Each row was made from one small tree. The marks that hang from a mark follow it in brackets, in alphabetical order. Every link used is in the known rows. Write each row's tree.
Known rows:
natav(kuzer): -2.42	0.72	2.21	0.09	-1.59	-0.60	0.35	-0.13	1.30	0.58	-1.17	-0.44	-0.60	-0.42	-2.10	2.70	-2.63	1.02	1.31	3.46	0.27	-3.55	-1.62	0.06	0.42	1.39	-0.61	1.06	-2.06	-1.80	0.70
vusaro(vimi(gasidup)): -2.59	0.39	1.13	0.50	1.52	-4.51	-0.82	3.46	-0.10	-0.48	-0.95	-0.53	-0.23	2.49	0.37	1.67	-0.57	2.55	0.91	1.21	-0.08	-1.61	-0.18	0.91	0.28	0.32	1.45	-1.80	0.51	-0.18	1.51
tuvo(vusaro(nedalip(besa) vimi(gasidup))): -0.03	1.89	-1.13	-0.53	0.28	-3.96	-2.19	0.27	-1.93	-1.98	0.15	0.54	-0.19	4.20	1.25	-0.77	0.56	0.44	1.32	-0.58	-0.82	1.72	0.41	0.59	0.42	-1.96	2.35	-4.68	-0.96	2.14	3.08
nedalip(gasidup kuzer vusaro): -1.10	-0.20	0.78	-0.12	1.53	0.09	1.03	0.14	1.27	0.66	-0.25	0.68	0.60	-4.03	0.33	1.95	-0.46	0.74	-0.43	-0.39	0.60	-2.54	0.05	0.96	1.69	0.89	-0.68	1.70	1.06	-0.61	-2.14
gusobi(nedalip(kuzer vusaro(vimi(gasidup)))): -0.62	1.30	-1.03	0.66	1.62	-1.83	0.69	3.79	-0.85	-0.94	-1.34	0.02	-0.14	1.82	0.91	2.28	0.30	1.19	0.48	0.74	0.66	-0.61	1.37	-0.66	-0.10	0.11	-0.90	-0.31	-0.46	-1.19	0.21
zunufa(kuzer): -1.61	-1.49	2.37	0.29	-1.51	0.29	0.25	-1.02	1.00	-0.20	-0.89	0.63	-0.45	-2.05	-1.76	1.67	-0.79	1.54	0.30	3.14	0.29	0.76	-1.11	-0.20	0.78	1.60	-0.56	-1.01	-0.90	-0.69	0.22
nedalip(gusobi kuzer vusaro): -0.42	-0.07	1.19	0.03	0.58	1.68	1.76	1.07	0.66	0.31	0.54	-0.44	-0.87	0.86	-1.26	2.85	-0.90	0.36	-0.34	-0.71	0.78	-2.08	-1.07	0.79	0.85	1.70	-1.28	3.40	0.09	-0.74	-1.41
gusobi(nedalip): -1.72	0.65	0.92	1.14	-0.77	2.35	1.21	0.95	0.49	-0.55	-0.32	1.27	-1.02	-2.40	-1.48	1.12	-1.04	-1.03	1.04	1.31	0.87	-2.21	0.18	-2.03	-0.58	0.02	-1.23	1.30	-2.04	-1.23	-0.36
vimi(gasidup): -2.75	-0.46	1.72	0.44	0.52	-2.10	-0.14	1.92	0.00	-0.22	0.71	0.93	-0.50	-1.06	-0.17	2.53	-0.79	2.84	0.37	1.81	-0.33	-2.06	-1.01	0.94	1.12	-0.01	0.86	1.02	0.27	-0.50	0.78
vusaro(nedalip(besa gusobi kuzer)): 2.58	-1.39	0.84	-0.97	-2.35	3.53	-0.25	-2.15	-0.73	-0.01	1.82	0.52	-1.16	0.11	-1.01	2.00	0.80	-0.84	-0.89	0.11	-0.29	1.25	-1.66	-0.03	-0.90	-0.06	-0.68	4.42	-0.55	2.46	-0.07
gusobi(nedalip(vusaro(vimi))): -2.61	2.90	-1.25	1.10	0.90	-0.04	0.73	3.55	0.64	-1.42	-1.51	1.08	-0.29	-0.24	-0.49	-1.14	-1.66	-1.58	1.62	-1.30	1.26	-2.45	1.75	-1.52	1.08	-0.18	-0.65	-2.47	-1.54	-1.74	0.76
vusaro(nedalip(kuzer) vimi(gasidup)): 0.35	-0.81	-0.64	-0.23	0.16	-3.06	-1.77	1.70	-0.80	-0.74	-0.68	-1.31	-0.94	0.99	0.55	2.87	0.73	1.90	0.88	2.03	-0.50	0.79	-2.34	1.14	-0.33	-0.26	0.68	-0.90	0.09	0.13	0.97
vusaro(nedalip(besa(zunufa) kuzer) vimi(gasidup)): 0.39	-4.26	0.42	-1.52	-1.85	-1.90	-2.51	-1.94	-0.24	-1.37	-0.45	0.27	1.08	1.17	0.32	2.57	1.41	1.95	-1.08	3.01	-0.87	5.19	-0.93	0.56	-1.19	-0.24	1.24	-0.23	1.34	2.40	0.92
nedalip(gasidup vusaro): -2.91	1.12	0.19	0.95	1.70	-0.16	0.72	1.23	1.28	0.15	0.43	2.06	0.38	-5.12	0.37	-0.85	-1.72	0.07	0.48	-1.29	0.09	-4.25	0.75	1.46	3.11	0.61	-0.05	-0.39	0.46	-1.65	-0.74
gusobi(nedalip(kuzer vusaro(vimi))): -0.38	1.57	-0.30	0.40	0.64	0.01	0.82	2.41	0.54	-0.63	-1.82	-0.52	0.06	1.10	-0.59	2.38	-0.33	-1.02	0.58	0.43	1.54	-1.03	1.27	-1.84	-0.66	0.75	-1.30	-0.92	-0.95	-0.65	-0.67
nedalip(besa): -1.25	-0.35	3.45	-0.90	-1.19	0.98	-0.51	-0.97	0.64	-1.01	0.48	2.76	0.22	-0.26	-0.76	2.26	-0.72	-0.21	-0.03	0.54	-0.68	-0.95	0.86	-0.33	0.30	0.14	0.03	1.97	-0.19	2.65	1.33
besa(zunufa(kuzer)): -3.12	-4.48	2.58	0.10	-2.41	0.64	-0.22	-2.90	2.27	-0.24	-1.18	0.72	0.55	-2.64	-2.80	1.33	-1.17	1.79	-0.67	4.51	-0.34	3.59	-1.94	-0.06	0.18	1.89	0.10	-1.00	0.07	-1.48	-0.77
tuvo(vusaro(nedalip(gasidup gusobi))): 0.87	2.28	-2.73	1.26	0.32	0.59	1.09	-0.43	-0.88	0.94	1.51	-1.91	-0.96	-1.17	-0.33	-5.04	-0.71	-0.81	1.15	-2.71	-0.25	-1.31	-1.55	0.83	0.80	-0.78	0.02	-1.76	-1.42	-2.60	-0.59

Write each row's tree:
0.25	-0.93	1.82	-0.94	0.58	0.94	0.29	-1.51	0.79	0.04	0.23	2.29	1.32	-2.51	1.12	2.29	-0.03	-0.15	-1.56	-0.39	0.22	-1.00	1.58	0.69	1.16	0.60	-0.63	2.72	1.52	1.77	-0.91 -> nedalip(besa gasidup kuzer vusaro)
-1.31	2.30	-1.12	0.34	1.70	-1.37	-0.04	3.34	-1.52	-2.53	-0.52	2.87	0.32	1.48	1.78	-0.65	-0.02	0.18	0.19	-1.33	-0.22	-0.44	3.62	-0.69	0.23	-0.80	0.25	-1.35	-0.04	0.94	2.30 -> gusobi(nedalip(besa vusaro(vimi(gasidup))))
2.48	-1.36	2.10	-0.31	-0.22	2.63	1.07	-1.67	0.05	2.37	0.98	-0.42	0.22	1.02	0.43	1.09	1.13	0.47	-1.87	0.05	0.03	-0.24	0.63	-0.45	-1.18	0.96	-0.62	5.15	1.66	1.29	-2.02 -> nedalip(besa gasidup gusobi kuzer)
2.16	1.85	-2.27	0.20	-0.14	-1.41	0.13	0.08	-0.36	0.48	-0.45	-4.10	-1.57	6.36	-1.28	0.02	0.32	-0.41	1.44	-0.41	0.28	0.97	-2.54	-0.24	-1.41	-0.20	-0.19	-2.89	-1.50	-0.64	-0.09 -> tuvo(vusaro(nedalip(gusobi kuzer) vimi))
1.79	-1.02	3.12	-0.34	-1.72	3.47	0.26	-1.81	0.04	-0.18	-0.11	2.01	0.06	0.38	-0.82	4.08	1.35	-1.34	-0.81	2.24	0.70	1.32	1.40	-3.04	-2.21	-0.10	-1.72	4.48	-0.81	2.50	-0.56 -> gusobi(nedalip(besa kuzer))
-0.63	0.56	-1.60	0.56	0.86	-1.09	-0.63	1.08	0.28	0.60	-0.12	-1.15	-0.16	-3.92	0.29	-3.32	-0.63	-0.44	1.25	-1.00	-0.49	-1.88	-0.86	1.39	0.99	-0.81	0.56	-2.75	-0.12	-2.10	0.49 -> vusaro(nedalip(gasidup) vimi)
3.98	1.55	-1.90	-0.28	0.48	-0.30	-0.32	-1.79	-0.90	1.62	0.09	-2.79	-0.40	4.80	0.74	-2.65	1.59	-1.01	0.08	-1.72	-0.31	1.97	-0.02	-0.24	-1.39	-0.94	0.61	-1.61	0.03	0.74	-0.58 -> tuvo(vusaro(nedalip(besa gasidup gusobi kuzer) vimi))
-1.00	2.26	-1.51	-0.02	-0.11	-2.81	-1.14	0.30	0.21	-0.91	-0.25	-1.26	-0.87	2.53	-0.90	-1.12	-0.99	-0.96	3.06	-0.41	0.04	0.03	-1.38	0.52	0.59	-0.94	1.12	-6.26	-2.24	-0.65	1.55 -> tuvo(vusaro(nedalip vimi))
1.29	-0.49	-0.82	-0.09	0.28	-1.01	-0.79	0.03	0.38	1.23	-0.27	-1.92	-0.12	-2.26	0.50	-0.35	0.64	-0.35	0.54	0.89	-0.17	-0.38	-1.32	0.35	-0.23	-0.23	0.13	-0.96	0.65	-0.83	-0.57 -> vusaro(nedalip(gasidup kuzer) vimi)
0.32	-3.40	1.03	-0.59	-0.30	2.35	1.23	-3.20	1.26	1.05	0.45	0.67	1.82	-0.90	-0.06	-0.28	0.12	0.43	-2.47	-0.26	0.07	1.45	0.89	0.79	0.01	1.50	-0.30	3.85	2.99	0.20	-2.44 -> nedalip(besa(zunufa) gasidup gusobi kuzer vusaro)
-1.45	-3.01	1.38	-1.44	0.25	-3.31	-1.15	-0.33	0.54	-1.58	-1.11	1.20	2.30	2.81	0.51	3.63	0.39	2.58	-1.48	2.23	-0.42	2.69	1.21	0.98	-0.10	0.45	1.22	-0.86	2.75	2.33	0.52 -> nedalip(besa(zunufa) kuzer vusaro(vimi(gasidup)))
2.41	-3.58	-0.81	-0.69	-1.32	1.54	0.04	-3.23	0.24	1.73	0.36	-1.89	0.81	0.31	-0.42	-2.52	1.31	-0.16	-1.81	0.15	-0.44	3.48	-0.46	0.27	-1.83	0.02	0.43	1.18	2.12	0.21	-1.12 -> vusaro(nedalip(besa(zunufa) gasidup gusobi kuzer) vimi)
2.02	-0.88	1.24	-1.54	-1.80	0.00	-1.87	-1.22	-0.05	-1.04	-0.44	0.43	-0.38	1.76	-0.03	2.77	0.87	-0.87	0.01	0.98	-0.39	1.61	-0.64	-0.35	-0.73	-0.73	0.36	-0.22	-0.27	3.00	1.17 -> vusaro(nedalip(besa kuzer) vimi)
-0.77	-2.30	1.10	0.66	-1.51	3.08	0.68	-3.07	1.22	-0.06	0.01	2.32	1.68	-4.46	-0.66	-2.53	0.21	-0.95	-1.48	0.95	0.39	1.99	2.04	-2.19	-1.59	-0.20	-0.46	2.27	0.43	-0.59	-0.93 -> gusobi(nedalip(besa(zunufa) gasidup))
3.75	-0.31	-1.01	-0.58	-0.07	1.17	-0.04	-0.84	-1.14	1.59	0.56	-1.75	-0.39	1.30	0.65	-1.79	1.42	-0.90	-0.95	-1.33	-0.39	0.60	-0.04	0.39	-1.41	-0.23	-0.23	1.72	0.98	1.10	-0.38 -> vusaro(nedalip(besa gasidup gusobi kuzer) vimi)
1.90	0.96	-1.72	0.09	0.27	0.91	-0.09	0.49	-1.09	1.04	1.10	-1.20	-0.51	-0.80	0.90	-5.00	0.25	-1.42	-0.07	-3.15	-0.80	-0.78	0.63	0.74	-0.04	-1.07	0.80	-0.22	0.52	0.12	1.10 -> vusaro(nedalip(besa gasidup gusobi) vimi)
1.00	-0.62	0.71	1.41	0.37	2.41	1.55	-0.42	0.52	1.89	-0.22	-0.29	0.02	-2.82	-0.19	0.86	0.80	-0.55	-0.36	1.55	0.94	-0.91	0.25	-2.25	-1.43	0.84	-1.88	3.17	-0.57	-1.71	-2.81 -> gusobi(nedalip(gasidup kuzer))
0.28	0.50	-0.54	1.19	0.81	2.29	1.98	0.54	0.75	0.67	-0.36	1.13	0.31	-4.21	0.38	-0.07	0.15	-1.06	-0.26	-0.15	1.04	-2.32	1.21	-1.30	0.70	0.78	-1.87	2.03	-0.43	-2.14	-2.38 -> gusobi(nedalip(gasidup kuzer vusaro))
3.49	-1.30	-0.22	-0.01	-1.31	3.50	0.40	-2.27	-0.99	1.17	2.08	-0.19	-0.25	-2.46	-0.01	-0.90	1.36	-0.49	-1.46	-0.91	-0.60	0.53	-0.99	0.61	-0.71	-0.05	-0.77	4.68	0.37	0.91	-1.48 -> vusaro(nedalip(besa gasidup gusobi kuzer))
-2.66	-0.73	-0.65	0.09	0.44	-0.72	-0.32	1.61	-0.67	-2.34	-1.17	2.58	1.17	0.53	0.72	-1.39	0.06	0.66	-0.81	0.04	0.13	2.15	2.75	-1.01	-0.14	-0.43	0.90	-1.82	0.92	0.33	1.63 -> gusobi(nedalip(besa(zunufa) vusaro(vimi(gasidup))))
-0.26	2.59	-1.20	0.42	1.86	1.00	0.73	1.58	-0.27	-0.56	-0.94	2.23	0.69	-1.45	1.59	-3.48	-0.45	-2.03	0.20	-2.66	0.59	-1.56	4.15	-1.26	0.59	-0.63	-0.74	-1.79	0.27	-0.13	0.90 -> gusobi(nedalip(besa gasidup vusaro(vimi)))
-1.48	2.24	-2.28	0.31	1.15	-4.88	-1.58	2.06	-1.11	-1.37	-0.43	-1.32	-0.88	3.12	0.33	-1.08	-0.36	1.30	2.61	-0.14	-0.60	0.53	-1.42	1.15	0.83	-1.58	2.17	-6.06	-1.64	-0.54	2.19 -> tuvo(vusaro(nedalip vimi(gasidup)))
0.01	0.63	-1.60	0.94	-0.12	2.36	1.32	0.36	-0.38	1.29	1.93	-0.82	-1.00	-4.92	-0.48	-4.25	-0.88	-0.43	0.29	-1.82	-0.28	-2.56	-1.91	1.39	1.01	-0.42	-0.47	1.57	-0.51	-2.55	-0.89 -> vusaro(nedalip(gasidup gusobi))
1.15	1.06	-1.09	-0.42	-0.36	-2.80	-1.33	-0.83	-0.01	-0.44	-0.92	-2.22	-0.76	4.17	-0.83	1.74	0.48	-0.68	1.94	1.05	0.36	1.22	-1.95	-0.60	-0.47	-0.79	0.45	-4.45	-1.79	-0.58	0.47 -> tuvo(vusaro(nedalip(kuzer) vimi))
-1.90	-1.95	0.11	0.02	0.09	2.12	1.29	-1.69	1.09	0.48	1.23	1.86	1.75	-2.85	-0.16	-3.52	-1.27	-0.23	-1.65	-2.12	-0.03	-0.16	1.41	0.86	0.83	0.92	0.27	2.00	2.28	-0.45	-1.26 -> nedalip(besa(zunufa) gasidup gusobi vusaro)
1.85	-0.15	-0.94	-0.22	-0.99	0.46	0.05	1.34	-0.36	0.77	-0.03	-3.09	-1.52	2.59	-1.03	0.39	0.00	-0.32	0.61	-0.17	0.13	0.19	-2.59	0.40	-0.75	0.11	-0.54	0.76	-0.50	-0.71	-0.39 -> vusaro(nedalip(gusobi kuzer) vimi)
3.71	0.32	-1.00	-0.48	-0.55	1.57	0.18	-3.44	-1.12	1.13	1.55	-1.02	-0.50	1.84	0.40	-1.75	1.42	-0.67	-0.51	-1.34	-0.26	1.90	-0.70	-0.09	-0.94	-0.50	-0.05	1.20	-0.43	0.92	-0.88 -> tuvo(vusaro(nedalip(besa gasidup gusobi kuzer)))
1.01	2.21	-1.71	-0.16	0.80	-2.01	-1.60	-1.47	-0.39	-0.33	-0.11	-0.27	0.04	1.08	1.28	-3.89	0.28	-1.23	1.14	-2.10	-0.89	0.82	1.09	0.04	0.24	-1.57	1.56	-5.38	-0.56	1.00	1.63 -> tuvo(vusaro(nedalip(besa gasidup) vimi))
-1.22	2.10	-0.28	-0.43	1.89	-2.32	0.62	3.58	-1.50	-1.20	0.30	0.73	-0.09	4.29	1.52	-0.67	-0.62	1.45	-0.21	-2.56	-0.42	-1.47	2.14	1.60	1.19	-0.05	1.29	0.11	1.25	1.40	2.24 -> nedalip(besa gusobi vusaro(vimi(gasidup)))
